What can hang from each mark:
vuvi: lebaf zegum
sitak: dozat
koza: bibag
bibag: koza zegum
kotogo: lebaf zegum
dozat: lebaf sitak zegum zuvu
zegum: bibag kotogo vuvi
lebaf: bibag dozat kotogo

Every row comes from one small tree of marks. Brackets hold a mark, then the marks that hang from it, in alphabetical order. Every link used is in the known rows. Which tree was each row made from?
Known rows:
{zegum kotogo {vuvi {lebaf {dozat zuvu}}}}: [ 10   5  11   7  22   1   4   1  -5  -2  -5  11   6 -12  10   0  -3  -4
 -11 -13 -17   7 -17   9 -15]
{vuvi {lebaf kotogo} {zegum bibag}}: [  1  -1  -6  11  -2  11 -18  47  -5  -3   1  -8   7 -10  -4  -8   0   2
  -4  14   1  16  14 -12 -28]
{bibag koza {zegum {kotogo lebaf} vuvi}}: [ -5   4  -8   9   8  -7  15 -13  17  -1  14  29  10 -10  14  -3  -7   3
  -5 -26  11  33 -21   2   3]
{dozat zuvu}: [  1  -8  14  -8  -6  -6   4   4  -3   2   0   7  -3   2  -6   6  -8  -1
 -11   2 -10  -8  11  -2  17]
{sitak {dozat {lebaf kotogo} zuvu}}: [ -7  -6  19  -8  -6   3  -4 -14  -7 -13  -7 -22  -9  44  21   9 -21  -3
  11  -9 -10 -30  -4  16  30]
{vuvi {lebaf bibag kotogo} zegum}: [  9 -16  -6   5  -8   9 -16  42 -34   6   1 -13   7  -2  -7  -5   7   6
   1   8  -5  11  19  10 -16]
{kotogo {lebaf {bibag koza}} zegum}: [  1  -9 -16  -1  -2  -3  13  13 -25   9  14  12  -3   9   7  18  -6  10
   3  10   9  14  52  -3   4]
{sitak {dozat {zegum vuvi}}}: [ -3  -1   8  -7 -18   1  -3 -17  38  -7   1  -2  -9   9  -4  -6  -6  -8
   2   3 -15  16 -13   0   4]
{bibag koza {zegum {kotogo lebaf}}}: [-11   0  -9   3  -2  -8  13  -1   4   3  11  20   8  -3  10   3   0   5
   1 -21  25  25   5   6   3]
{dozat sitak}: [  1 -14 -12  -7   6   2  -7   1  10  11   2  -8   3 -10 -17  -1  21  -1
  -6   6 -23   7  19  -8  24]
{dozat sitak {zegum kotogo}}: [ -9  -2  -1 -11  14  -4  -8 -17  12  14  -2  -4   6 -20 -13  -9  26  -5
   4 -10  -4   3 -22   4  19]
{kotogo {lebaf {dozat zegum zuvu}}}: [-13   3  34 -17 -15 -10   6 -12  -4   1   1  -6  -8  -4   3  16  -8  -2
   0  10  17   5  18  -1 -16]
{kotogo lebaf {zegum {bibag koza} vuvi}}: [ -1  12 -15   9  12  -2  12   5  17  -3  19  28   2  -5  13   9 -22   5
  -6  11  -1  26  21 -29  -6]
{sitak {dozat {lebaf {bibag koza zegum}}}}: [ -4  -9 -18  -2 -30   8  16 -16 -17  -6  -3 -17 -17  38   7   7  -4   9
  16 -10  10 -12  13  36   4]
{zegum {bibag koza} kotogo {vuvi {lebaf dozat}}}: [ 12  16 -19  19  27   7  10  10  -2  -6  -7  25   8 -12   4 -11   7   2
  -8  -7  -9  14  -9  -4 -30]
{zegum {bibag koza} {kotogo {lebaf dozat}} vuvi}: [ -3  17 -12  19  32   1   9  -1   2  -2  -3  35   4  -1   6  -6  -5  -4
  -6  -5   5  14  -7 -13 -24]
{sitak dozat}: [ -4 -13  -8  -2 -17   4  -7  14  18  -1  -4  -4  -9  26  -6   2   0  -6
  -3   8 -17   7  32   2   7]
{bibag koza zegum}: [  4  -9 -11  -5 -28 -11  17  -3   6   1   9  10   2  -3  -8  -2   5  10
  -3 -10   8   4  18   4  11]
{vuvi {lebaf kotogo} {zegum {bibag koza}}}: [  3   4 -11  10  -6  10   0  39 -24  -5   2  10  11  -8  -2  -7  -1  13
   1   1   6  17  24  -3 -28]
{lebaf bibag {dozat zegum} kotogo}: [  8 -10  12  -8 -15  -9 -11  -9 -17   8 -12 -16  -1   8 -19  -3  14  -3
   6   9  11 -33  -4   3  11]
{lebaf {dozat {zegum bibag kotogo} zuvu}}: [ -9  16  20  -1   8  -8   2 -12   1   1 -15   7  -8  -6 -11  -3  -1  -9
   1   2  24 -32 -31   7 -15]
{dozat {lebaf kotogo} {zegum bibag vuvi} zuvu}: [  3  16  32  -5  12  -5  -2 -34  12 -13  -1  -8  -3   2  13  -4 -26  -4
   4  -5   2 -31 -70  -5  21]
{vuvi lebaf {zegum bibag}}: [ -2   1 -14   9  -8  13 -10  52  -5   0   1  -3   0 -17  -8  -5   1   4
 -10  22  -3  33  31  -9 -46]
{koza {bibag {zegum {kotogo {lebaf dozat}}}}}: [-16 -11  -3   6 -12  -8   5  -7   0  11  -6   8  -1   3   1  12   8 -13
  -6 -16  24  11  13   0 -15]
{zegum {bibag koza} {vuvi lebaf}}: [ 16   9 -14  12  10  10  11  17  11  -9   2  24   4 -15   3  -7  -5   6
 -13   2 -18  31   4 -12 -15]
{sitak {dozat {lebaf bibag}}}: [ -1 -12 -13   0  -7  12  -6   2 -15  -3  -8 -25 -18  42   5   5  -4  -3
   6   7 -16 -12  18  21   7]

Which tree is each row?
[  1  17  -3   3   4   2  10   6 -11  -3 -13  11   2 -17  -1  -9  14   4
   3  -3  18   4   2   8 -35] => {vuvi {lebaf {dozat {zegum {bibag koza} kotogo}}}}
[-12   9 -21  13   6   4   6  26 -21   3  -3  28   5  -5 -15 -12   3   5
  -4  -7   9   1   6   2 -32] => {vuvi {zegum {bibag koza} kotogo}}
[  3  -2 -10   4   4  -8 -15  19  17   3   7  -1   4   6  -3   3  -5  -5
  -2  16   3 -21   9 -28  25] => {lebaf {kotogo {zegum bibag}}}
[ 10 -13  -3  -1   7  -2 -13   1 -28   1  -3 -23   0  24   4  -2   1   1
   3   1 -10 -29  -7   3  35] => {dozat {lebaf bibag kotogo}}
[ -7   4  25 -12   2 -12   3 -15   1   5  -5   9   0  -9  -3  -2  -3  -4
  -2 -13  11 -12 -30  11  10] => {dozat {zegum kotogo} zuvu}
[ -7  12  13 -12  -4   0  20 -35 -11   3  -8   4 -10 -14 -19   5   9   4
  10   3  15 -29  -2  11  -8] => {lebaf {dozat sitak {zegum {bibag koza}} zuvu}}
[ 12  14 -17  19  30  10   8  13   8  -7  -1  33  10 -16   8 -13  -2   2
 -11 -13 -12  26 -21  -4 -13] => {zegum {bibag koza} kotogo {vuvi lebaf}}
[  5   9  32  -5  -6   0  -5   0  -2  -6 -12 -12  -3  -8   0   2  -5  -2
   5  11  19 -18 -13   2 -15] => {vuvi {lebaf {dozat {zegum bibag} zuvu} kotogo}}
[ 12  -5  30 -11 -11   0  -2  -6 -30   0 -10 -18  -3   0  -2   6   3   1
   9   5  15 -24  -6  22  -2] => {vuvi {lebaf bibag {dozat zegum zuvu} kotogo}}
[-10  17  18   6  12   4   1 -25  36  -9 -10  18 -13  10   0  -6 -22 -16
   3  -6   8 -10 -62  13  -4] => {sitak {dozat {zegum bibag kotogo vuvi} zuvu}}
[  3 -14  -4  -4   7  -4 -14  -6  -1  12  -5 -19   8   0 -18  -1  28  -3
   4   3 -16 -21  16  -8  28] => {lebaf {dozat sitak} kotogo}
[ -7 -12   8  -3  14   7   3 -12 -27  13  -1 -11 -10   4 -10  16   8  -3
   3  13   2  -9  22  12   0] => {kotogo {lebaf bibag {dozat sitak zuvu}}}
[-12  -5  -6   2   3  -9  -4   7  21   6   8   3   5  -6   7   2   1  -4
  -4  -8  20  24  -6  -3   3] => {bibag {zegum {kotogo lebaf}}}
[  0   5   4 -17   9  -2  -5 -39  14   2   8 -23   1 -17   2  -5   9   1
   4  -5 -28   8 -32   0  19] => {dozat lebaf sitak {zegum vuvi}}
[ -6   0   4 -22  -3  -2  -5 -26  -1   7   2 -32  -1 -10  -1   0  16   4
   6   0 -15   1  -5   2  18] => {dozat lebaf sitak zegum}
[ -8   6 -14   3   2  -3  11  17   3   2  14  18  -2   1   9  15 -15   6
  -2  16  14  19  46 -24  -6] => {kotogo lebaf {zegum {bibag koza}}}
[ 21  -5 -17   6   2   2  -4  17  -9   5   7  -8  -3  -6   1   7   5   1
  -5  18 -21  10  27  -3 -17] => {kotogo {zegum {vuvi {lebaf bibag dozat}}}}
[  8  -4 -10   1 -18 -10  19 -14  21  -4  12  19   5 -10  -3  -6  -2   9
  -7 -16  -6  14 -10  -2  12] => {bibag koza {zegum vuvi}}
[ 18   2  -3  13  20   7 -14  22  27  -8   1   6   9 -10   6 -12  -5  -4
 -12   8 -16  16 -23 -22   7] => {zegum bibag {vuvi {lebaf kotogo}}}
[ 14  -3  -9   1 -16  -1  18   0  15  -7  14  12   8 -20   9  -4   0  11
  -7 -15  -8  37   1   5  -4] => {bibag koza {zegum {vuvi lebaf}}}
[  2 -10  -1   0 -11   5 -16  43 -16   0   6 -11  12  -9   0  -6   5   7
  -4   3  -8  25  27  -4 -15] => {vuvi {lebaf kotogo} zegum}
[ -4   3   7  -9  -3 -13  -6  -4   1   7  -9  -2   2  -7 -13  -7  18  -5
  -1  -2   5  -9  -6   2  -7] => {lebaf {dozat {zegum kotogo}}}
[ 11   3 -13   5   1   2   2  25  -5  -3   8   9   9  -2  12   5  -4   9
   2   4   5   2  29 -16   6] => {vuvi {lebaf {kotogo {zegum {bibag koza}}}}}
[ -3  -6  15 -12  16  -1  -6 -27 -19   1   1 -25   4   9   9   7   1   1
  10 -12 -16 -31 -17   7  46] => {dozat {lebaf kotogo} sitak zuvu}
[ -8 -10   3  -7   9   3   4 -12 -27  17   9 -13 -12   3  -1  28   4  -1
   9  18   6 -13  38   6   2] => {kotogo {lebaf bibag {dozat sitak zuvu}} zegum}
[  7   6 -16   8   9  -5  -6  10  32   2  12  11  -1  -7  -3  -1 -10  -6
 -13  19 -16   3  -1 -32   6] => {kotogo {zegum bibag vuvi}}
[  0 -10  -8  10  -3  -7   7 -21  25   6   0  25   3  -7  -3  -3   3 -15
 -16 -31  -2   8 -37  -2  10] => {koza {bibag {zegum kotogo vuvi}}}
[ -8  -1  14 -15 -19   0 -12 -18   8 -11  -5 -32  -6  33  13  -1  -5  -3
  17  -5  -1 -14  -9  12  21] => {sitak {dozat {lebaf kotogo} zegum}}
[ -3   8   3  -7   0  -1   4 -26  -2   5  -7  -4   3  -8 -19  -6  23   4
  14   0  14 -29  -6  -3   9] => {lebaf {dozat sitak {zegum {bibag koza}}} kotogo}
[ -3  12  11   0   1   5 -13 -25  31 -17  -5 -18  -9  26  15  -9 -19  -9
  12   1  -4 -14 -48  -2  13] => {sitak {dozat {lebaf kotogo} {zegum bibag vuvi}}}
[ -3   5  13   8  -7   8  -7  31 -27  -5  -7  -8  -1  -4  -4   2  -6   2
   0  13  10 -10  15   3 -42] => {vuvi {lebaf {dozat zuvu} kotogo} {zegum bibag}}
[ -3  -7  10  -9 -16   5 -12 -19 -12  -5  -9 -34 -13  38   8   0  -3  -3
  20   1   5 -28 -15  23  22] => {sitak {dozat {lebaf bibag kotogo} zegum}}
